Each row comes from the steps of one walk. Every step used is in the known rows, and no mark comes twice. Write the walk behind each row, first mark first.
In the rows, 128 means zero.
Known rows:
filiz/vokis/neka/fope/tebek: [157 140  47 104 151  65 144  54 123 108 138 156  81  93 139 140 129  82
 124 164 152 151 143  99 133 157 111 112 104 165 146 143 106 166 143 110
 126  89 135 102 125 117  71 103]
vokis/sibok: [142 152  82 124 154  92 146  92 132 113 127 151 111 120 125 124 122 141
  89 158 161 123 154 125 169 150 158 140 140 141 141 152 122 159 132 129
 128 121 138 126 156 126  69 121]
vokis/neka/vosi/sibok/fope: [136 166 103 141 101  95 133 162 135 137 133 159 111 103 139 141 108 138
 114 154 135 138 162  94 117 150 153 126 110 142 132 172  99 141 130 112
 160 104 149 142 198 110  87  93]
noto/sibok/bosuz: [147 150  93 127 147  72 154 135 119 146 137 149 111 108 136 154 122 150
 126 154 159 123 155 108 138 146 154 126 132 136 139 179 127 158 132 121
 132  93 138 129 156  98  65 119]
sibok/vosi/neka/vokis/filiz: [140 159  98 168 163 159 148  71 112 127 134 156  83  94 134 123 134 120
 141 142 186 132 153 127 166 150 110  87 114 142 134 161 123 168 138 123
 134  67 149 126 147 112  83  89]
pirob/pesi/sibok: [140 148 106 137 135  88 160 118 134 121 118 162 116 106 127 128 113 136
 116 155 193  81 149 134 178 139 150  87 144 136 137 151 118 164 129 148
 127 106 135 135 127 153  85 141]
filiz/vokis: [149 128  90 136 144 108 157  85 124 122 130 155 100 113 126 138 125 125
 137 158 127 114 147 116 149 156 147 106 126 141 137 162 126 165 131 124
 106  95 140 108 149 122  69 128]
vokis/sibok/bosuz/raba: [124 138  80 130 149  54 158 130 126 122 104 157 104 122 134 113 134 150
 106 158 153 128 154 116 117 149 154 147 126 130 141 145 107 163 129 109
 122  85 128 139 151 110  55 141]
pesi/sibok/noto: [149 143  94 146 128  93 150 149 131 146 128 152 109 103 131 123 132 162
  92 158 194 108 163 122 174 143 162 120 139 137 144 138 117 159 129 138
 130 128 140 135 170 124  64 124]
pesi/pirob: [145 137  86 132 161  96 158  76 125 118 131 156  96 120 119 159 120 161
 108 151 106 118 142 132 169 135 143  99 137 151 148 149 131 164 134 130
 130  97 131 139 143 150  72 113]
vosi/sibok/bosuz: [124 148  97 121 115  44 153 164 117 132 142 144 117 111 132 166 116 153
 141 152  92 125 152 114 127 150 153 118 132 145 139 177 124 159 130 123
 135 104 143 130 199 105  72 108]
vosi/sibok: [139 143  96 117 118  94 144 142 120 122 134 150 120 111 128 151 119 152
 111 150  95 131 157 126 163 149 155 110 137 149 138 169 127 160 131 129
 137 120 143 133 189 112  76 110]
fope/sibok/vosi: [139 136  83 161 160 168 138 136 137 135 120 152 106 127 135 126 116 145
 157 149  93 114 153 128 174 147 160 106 133 126 143 165 126 170 126 125
 130  99 141 133 124 100  92 120]
figan/raba: [138 126  98 145 147  95 134  85 125 121 106 171 100 118 144 143 127 139
 114 131 162 129 135 125 169 147 152 106 126 135 137 149 130 165 130 119
 139 106 127 131 147 113  49 129]
neka/fope/sibok/bosuz/raba: [123 118  72 117 158  70 166 171 109 141 111 152  99 124 140 107 136 118
 150 150  68 133 164 116 108 150 126 105 102 157 138 150 104 169 135 103
 130  63 128 136 121 103  71 132]
neka/fope/tebek: [151 132  69 112 178  81 141  66 113 113 143 149  98  94 141 154 126 108
 123 150 133 152 146 113 161 149 122 101 117 170 140 126 119 165 140 122
 143 101 131 112 118 119  81  94]
filiz/faviba: [148 153  97 128 135 104 152  74 130 118 131 148 101 115 134 137 129 142
 132 151 141  94 156 122 169 153 156  98 116 126 136 155 112 181 128 139
 121  85 141 138 139 122  68 116]
vosi/sibok/noto: [140 139  95 144 111 101 140 187 121 143 136 153 116 109 132 136 134 168
  90 157 100 173 154 123 165 149 164 119 135 139 145 155 117 157 129 134
 135 127 147 138 218 114  75 117]
bosuz/raba: [143 126  89 143 141 109 153 110 123 121 102 168 104 119 133 120 139 152
 105 149 121 123 157 130 136 145 152 109 125 135 139 138 116 169 129 118
 135  78 126 140 137 106  51 141]
pirob/pesi/sibok/noto: [143 145 106 161 130  98 155 162 135 142 120 164 111 106 129 113 129 157
  97 162 199 125 150 128 179 139 157  99 142 125 145 137 110 162 127 152
 125 114 139 139 155 154  88 147]
pesi/sibok/noto/neka: [139 156  92 138 119 141 154 152 126 147 126 163 100  98 137 131 136 168
  87 155 210 124 163 117 125 136 151 125 140 138 147 100 112 159 132 142
 129 141 140 123 198 130  55 135]
vokis/neka/pesi/sibok/bosuz: [138 185  94 119 117  16 160 119 134 132 103 145 107  99 129 135 115 154
 136 161 209  47 166 111  89 141 125 135 154 126 151 173 113 155 137 124
 140  86 133 147 161 125  68 126]
vokis/filiz: [147 152 116 140 141 108 149  62 123 123 125 152 112 107 127 121 130 142
 129 153 163 141 179 126 168 151 148  92 124 143 142 162 125 161 132 127
 129  96 147 126 152 127  64 126]
filiz/vokis/neka: [150 153  71 134 121  81 156  77 136 119 127 162  89 114 127 135 128 122
 121 165 147 106 149 113 125 156 138 125 126 134 145 174 115 165 135 115
 121  86 139 117 156 113  50 129]
fope/tebek: [152 134  81 138 174  74 130  57 125 109 137 151 107 101 140 156 124 144
 128 152 131 132 139 120 159 147 152 109 138 142 148 135 128 157 133 131
 139 105 133 116 113 107  83 103]
figan/raba/bosuz: [147 135  86 125 154 107 145  84 116 120 113 164  90 142 144 141 125 148
 119 127 114 108 139 125 154 141 150 112 123 144 135 151 123 165 131 123
 136  99 119 129 132 114  40 133]
pirob/pesi/sibok/vosi: [141 147 101 159 133 153 157 130 145 128 111 166 109 105 133 129 109 141
 134 151 209  89 149 133 190 137 153  83 139 119 135 149 117 177 123 146
 124 101 139 144 129 151  92 133]
neka/bosuz: [140 134  69 105 159  91 153 107 119 123 142 152  86 115 129 138 127 128
 123 150 107 139 152 131 179 145 157 118 135 157 140 156 124 165 136 127
 136  92 129 123 153 115  73 121]
pirob/pesi: [138 146 103 156 150 100 155 110 129 119 124 169 109 119 126 131 122 139
 125 157 130 131 140 133 152 143 142  90 141 128 137 161 121 166 130 142
 133  84 132 133 132 147  86 145]
filiz/vokis/sibok: [147 137  80 123 150 109 154  85 129 112 123 151 106 115 123 117 122 121
 102 164 162 119 149 112 170 161 153 134 130 140 140 157 119 161 133 123
  97 117 143 107 153 132  73 129]
fope/sibok/bosuz/raba: [123 119  82 146 154  64 157 163 119 137 107 155 111 132 138 111 133 151
 154 151  69 113 156 121 108 148 154 114 122 128 147 159 115 162 129 109
 126  68 129 136 120  89  74 144]
sibok/noto: [146 143  93 165 143 104 145 137 129 144 134 159 101 114 133 129 141 163
 102 159 129 154 151 123 149 148 158 124 136 130 145 147 119 161 128 133
 135 104 137 132 177 118  64 130]
neka/pesi/sibok/bosuz/raba: [135 141 106 124 136  57 166 148 119 133  75 148 116  99 133 112 127 166
 134 151 183  60 168 115 100 139 141 112 145 122 143 143 112 160 131 122
 123  74 127 151 140 124  72 142]
neka/vosi: [146 136 116 140 161 107 139  97 131 123 139 158 108 112 132 133 131 154
 134 151 139 117 156 121 129 146 137 103 122 153 138 162 123 151 124 133
 140  95 134 124 152 111  90 116]
neka/vokis/sibok/vosi: [140 161  60 154 160 164 144  87 134 121 131 148  83 108 130 109 124 106
 112 152 169 110 131 127 196 155 131 141 133 132 138 153 121 167 134 125
 136 107 137 124 163 121  94 115]

Which walk is each row?
[140 149 101 138  95 113 140 156 133 136 127 159 104 100 135 133 110 117
 128 159 135 139 159  83 120 159 150 120 101 141 130 177  95 144 130 107
 128 103 156 121 199 116  91 100] | filiz/vokis/neka/vosi/sibok/fope
[137 149 115 154 146 163 138 151 128 147 137 171  94 104 141 123 150 177
 108 154 159 172 153 108  79 140 133 118 123 141 144 115 108 146 124 139
 139 113 136 117 204 118  84 130] | sibok/noto/neka/vosi
[156 158  81 124 141  93 161  73 132 114  98 154  86 109 115 132 122 147
 117 166 128 105 142 112 127 141 119 108 144 132 158 167 118 159 140 123
 113  75 134 137 151 163  84 129] | filiz/vokis/neka/pesi/pirob
[134 158  66 132 179  77 149  90 112 111 144 151  92 107 126 128 128 116
  83 152 171 111 130 127 159 152 117 142 134 156 137 153 123 155 144 127
 136  96 136 118 146 117  82  92] | vosi/neka/vokis/sibok
[135 143 122 144 123 126 136 167 124 142 133 152 120 103 137 148 108 142
 126 146 111 143 163  97 144 150 163 107 112 146 124 160 107 142 128 121
 145 114 152 130 190 119 103  92] | neka/vosi/sibok/fope
[142 144  94 141 153 125 150 130 127 128 123 159 104 100 138 158 113 159
 121 142 217  79 156 126 162 137 146 100 132 143 134 145 122 174 130 132
 126  98 143 139 131 109  61  81] | pesi/sibok/vosi/neka
[143 158  54 153 179  97 130  58 123 118 140 140  90  90 140 128 109  84
 107 155 163 128 129  99 193 159 147 151 127 134 135 120 112 143 145 117
 143 117 141 107 124 129 111  97] | neka/vokis/sibok/fope/tebek
[140 153  59 109 144  78 152 127 127 129 130 154  96 122 132 118 126 107
 120 157 102 128 162 121 136 150 119 121 114 164 146 169 111 166 142 112
 150  90 133 130 132 110  67 118] | vokis/neka/fope/sibok
[157 149  97 146 143 144 146 130 122 155 125 155 113 105 137 147 106 131
  99 150 164 136 164 102 176 148 176 125 129 127 125 156 116 153 137 115
 138 107 147 131 147 119  70 112] | noto/sibok/fope
[153 152 110 142 135 101 148 157 128 146  98 145 115  95 129 113 131 171
  97 158 199  97 169 122 155 141 149 117 158 123 149 140 117 152 132 144
 126 117 139 143 172 141  86 134] | neka/pesi/sibok/noto
[144 166 108 110 134 143 157 116 121 128  98 154 111  92 130 136 117 160
 113 149 210  70 161 121 106 135 130 109 163 133 144 115 123 155 137 143
 129 122 135 129 170 147  78 137] | noto/neka/pesi/sibok
[136 158  66 154 174  84 144 136 113 132 145 154  85 105 129 115 144 135
  64 157 175 150 130 123 161 154 124 153 133 145 145 141 114 151 141 132
 134 103 139 123 175 117  84 101] | vosi/neka/vokis/sibok/noto
[132 163 109 132 111 159 142 201 113 146 104 157 113  95 134 133 136 186
  92 154 121 174 154 114  95 141 139 122 157 123 150 124 112 150 135 143
 133 129 144 134 247 133  94 135] | vosi/sibok/noto/neka/pesi
[144 152 111 137 176  82 148 114 110 120 107 156 114 106 128 151 125 168
 118 151 145 109 150 127 102 140 124 104 154 136 139 158 126 156 138 135
 132  70 134 136 136 122  79 101] | vosi/neka/pesi
[133 162  71 164 140 159 150 122 115 147 143 163  73  99 136 122 151 134
 101 154 142 154 133 122 113 147 122 131 134 138 144 113 117 153 139 136
 146 110 134 111 211 124  78 142] | sibok/noto/neka/vokis
[126 142  87 144 160  52 155 142 123 138 135 143 113 129 134 137 120 147
 170 156  75 102 152 117 120 149 151 116 131 136 145 176 126 157 131 119
 129  87 136 123 131  98  83 126] | fope/sibok/bosuz
[140 145  80 125 149 131 149 145 116 133 129 170  92  77 148 127 132 123
  95 157 220 177 142 109 138 135 117  93 123 155 147  74  95 162 139 148
 130 128 136 117 149 163  99 130] | pirob/pesi/sibok/noto/neka/fope/tebek
[120 134  80 115 182  34 162 169  98 139 145 147 106 118 137 149 124 123
 155 150  92 128 154 112  97 148 111 104 109 175 135 167 115 164 142 113
 130  65 136 122 119 101  75  86] | vosi/neka/fope/sibok/bosuz
[135 152  80 127 138 160 158 151 110 150 137 167  84 102 141 135 147 134
  93 155 149 192 159 114  98 143 121 120 116 160 140 103 103 165 138 129
 138 112 134 117 207 136  56 130] | sibok/noto/neka/fope
[141 142  84 145 146 127 155 102 129 131 122 151 103 110 128 124 105 103
 108 165 162 128 154  93 172 163 173 141 118 129 125 144 104 154 135 111
 101 115 152 108 155 144  76 120] | filiz/vokis/sibok/fope
[156 141  82 117 168 171 149 152 109 144 130 162  95  97 142 153 122 127
  98 142 190 158 157 115 166 141 121 102 110 164 126 154 114 178 137 119
 135  83 142 139 141 106  66  72] | noto/sibok/vosi/neka/fope
[136 155 105 128 125 161 151 189 111 140 102 155 103  98 124 145 131 196
  81 153 102 181 146 117 117 128 134 112 157 133 159 118 115 150 137 146
 127 129 143 147 242 168 102 127] | vosi/sibok/noto/neka/pesi/pirob
[149 136  79 146 145 116 148 132 131 134 125 154 101 114 127 103 137 137
  82 170 164 162 151 106 171 161 161 146 128 130 146 146 109 158 129 127
  95 123 147 111 183 132  75 136] | filiz/vokis/sibok/noto
[146 148 102 149 185 147 153 114 118 122  97 158  94 105 126 165 115 186
 125 145 136 118 137 130 138 126 122  88 149 129 145 146 126 170 134 135
 125  65 136 156 135 150  95  84] | sibok/vosi/neka/pesi/pirob
[155 144  92 143 166 165 141 141 120 139 125 164 105 104 140 162 120 165
 104 143 189 137 148 119 163 139 149 108 131 135 135 165 125 170 131 126
 131  87 145 141 138  91  69  82] | noto/sibok/vosi/neka
[133 148 100 142 112 115 145 162 118 140 130 149 118 105 134 160 102 134
 116 149 100 141 160 109 166 151 175 117 126 137 125 154 113 155 134 117
 141 118 152 133 188 126  75  99] | vosi/sibok/fope
[134 131  84 158 177 144 141 153 123 132 124 158 106 123 139 143 119 159
 147 144 107 120 145 128 149 143 146 100 128 133 139 160 125 170 131 126
 127  82 143 134 112  89  86  90] | fope/sibok/vosi/neka
[133 177 103 131  86 182 149 132 110 141 137 144  85  85 138  98 153 129
 109 149 163 178 164 110 165 157 125  97 100 131 147 128  98 167 138 143
 120 120 164 129 245 132  93 125] | vosi/sibok/noto/neka/vokis/filiz/faviba
[140 134 119 121 129 104 134 152 126 123 138 152 120 107 131 139 122 158
 121 147 108 134 156 118 146 148 143 102 123 157 138 173 123 149 124 133
 142 117 144 130 191 106 103 100] | neka/vosi/sibok
[143 132  89 130 140  84 159 153 116 146 106 162 106 111 138 124 136 160
 109 151 153 133 161 112 123 145 153 123 123 129 140 161 114 163 131 110
 129  76 130 145 144  92  56 138] | noto/sibok/bosuz/raba
[138 152  76 144 172  82 152  87 105 121 150 156  87 104 129 149 132 122
 115 146 137 101 128 132 137 149 114 113 132 156 134 157 128 159 143 128
 145  75 132 119 140 109  75  92] | vosi/neka/vokis
[136 132  73 107 177  69 152 120 106 119 144 158  86 111 131 154 128 141
 113 145 123 147 147 133 152 141 143 115 133 167 137 153 122 164 139 128
 134  77 130 123 144 104  68  91] | vosi/neka/bosuz
[153 155 106 140 140 159 147 121 136 132  89 146 110  95 133 128 110 158
 137 148 206  63 164 125 166 138 143 101 155 118 141 148 123 169 128 139
 127 106 138 146 148 133  93 117] | neka/pesi/sibok/vosi
[134 151  90 169 176 161 143 107 112 132 131 148  93 106 134 106 129 117
 158 142 138 126 153 130 177 151 115  88 113 140 141 168 125 164 139 122
 129  72 153 125 121  99 108  94] | fope/sibok/vosi/neka/vokis/filiz
[128 141  72 104 158 156 156 142 111 135 133 157  98 116 136 129 128 113
 130 148  96 143 159 120 112 145 119 106 117 169 139 122 116 163 142 124
 137 110 135 110 149 125  77 128] | noto/neka/fope/sibok
[139 164 107 152 142 161 146 149 119 147 104 162 101 100 136 128 143 180
 103 158 152 159 154 117  78 139 133 124 158 119 149 112 114 151 135 141
 133 105 135 128 208 139  81 150] | sibok/noto/neka/pesi
[136 161 109 164 148 153 158 103 119 125 118 162  95  86 132 107 122 112
 136 144 252 106 150 135 195 142 107  66 120 136 135 155 115 170 137 142
 124  76 151 140 127 151 105 106] | pirob/pesi/sibok/vosi/neka/vokis/filiz
[140 137  94 151 197 152 148 152 118 127  93 150 105 119 127 142 112 183
 142 145  90 109 138 130 150 128 127  84 148 129 153 157 127 165 137 133
 119  71 138 155 109 136 118  89] | fope/sibok/vosi/neka/pesi/pirob
[153 154 111 119 142  95 153 109 126 126  98 143 120  97 125 129 114 155
 118 152 195  55 168 125 154 141 142 107 162 133 142 149 127 156 135 140
 129 109 136 137 142 141  87 125] | neka/pesi/sibok
[112 129  70 110 150 119 170 179 103 143 107 163  92 119 145 113 140 125
 147 147  87 145 162 108  57 143 113 113 102 159 140 114 101 166 138 106
 130  76 127 123 147 107  65 145] | noto/neka/fope/sibok/bosuz/raba
[116 154 119 116 119 104 149 177 117 135 146 157 109 102 141 161 124 167
 148 148 120 141 155 101  58 142 125 113 120 155 138 149 115 146 126 128
 138 114 142 123 227 107  92 110] | noto/neka/vosi/sibok/bosuz
[131 165  70 154 172  97 150 105 109 129 136 150  92 101 132 135 112  98
  89 152 174 113 135 108 158 155 137 147 123 144 123 138 110 148 147 113
 140  94 143 119 144 129  84  85] | vosi/neka/vokis/sibok/fope
[155 162  86 130 128  91 153  86 131 120 100 156  96 107 124 123 128 132
 128 167 151 100 150 111 102 154 125 122 144 121 149 175 115 159 138 122
 119  75 136 125 158 128  76 138] | filiz/vokis/neka/pesi
[145 142  98 114 102  91 140 139 134 119 135 158 102 104 128 126 125 133
 122 159 131 129 156 101 121 156 130 113 109 154 145 191 110 150 128 122
 125 103 148 122 199 104  91 108] | filiz/vokis/neka/vosi/sibok
[142 158 100 146 154 162 155 140 118 141 101 161  91 103 125 138 139 193
  93 156 130 162 145 118 100 127 128 113 156 127 159 106 116 153 137 145
 127 105 132 143 199 172  91 142] | sibok/noto/neka/pesi/pirob
[130 171  61 123 154 149 152  82 119 117 136 156  82 106 128 118 130 109
  88 153 173 120 132 124 133 150 118 147 139 149 140 120 119 153 144 132
 138 123 133 106 185 133  80 133] | noto/neka/vokis/sibok
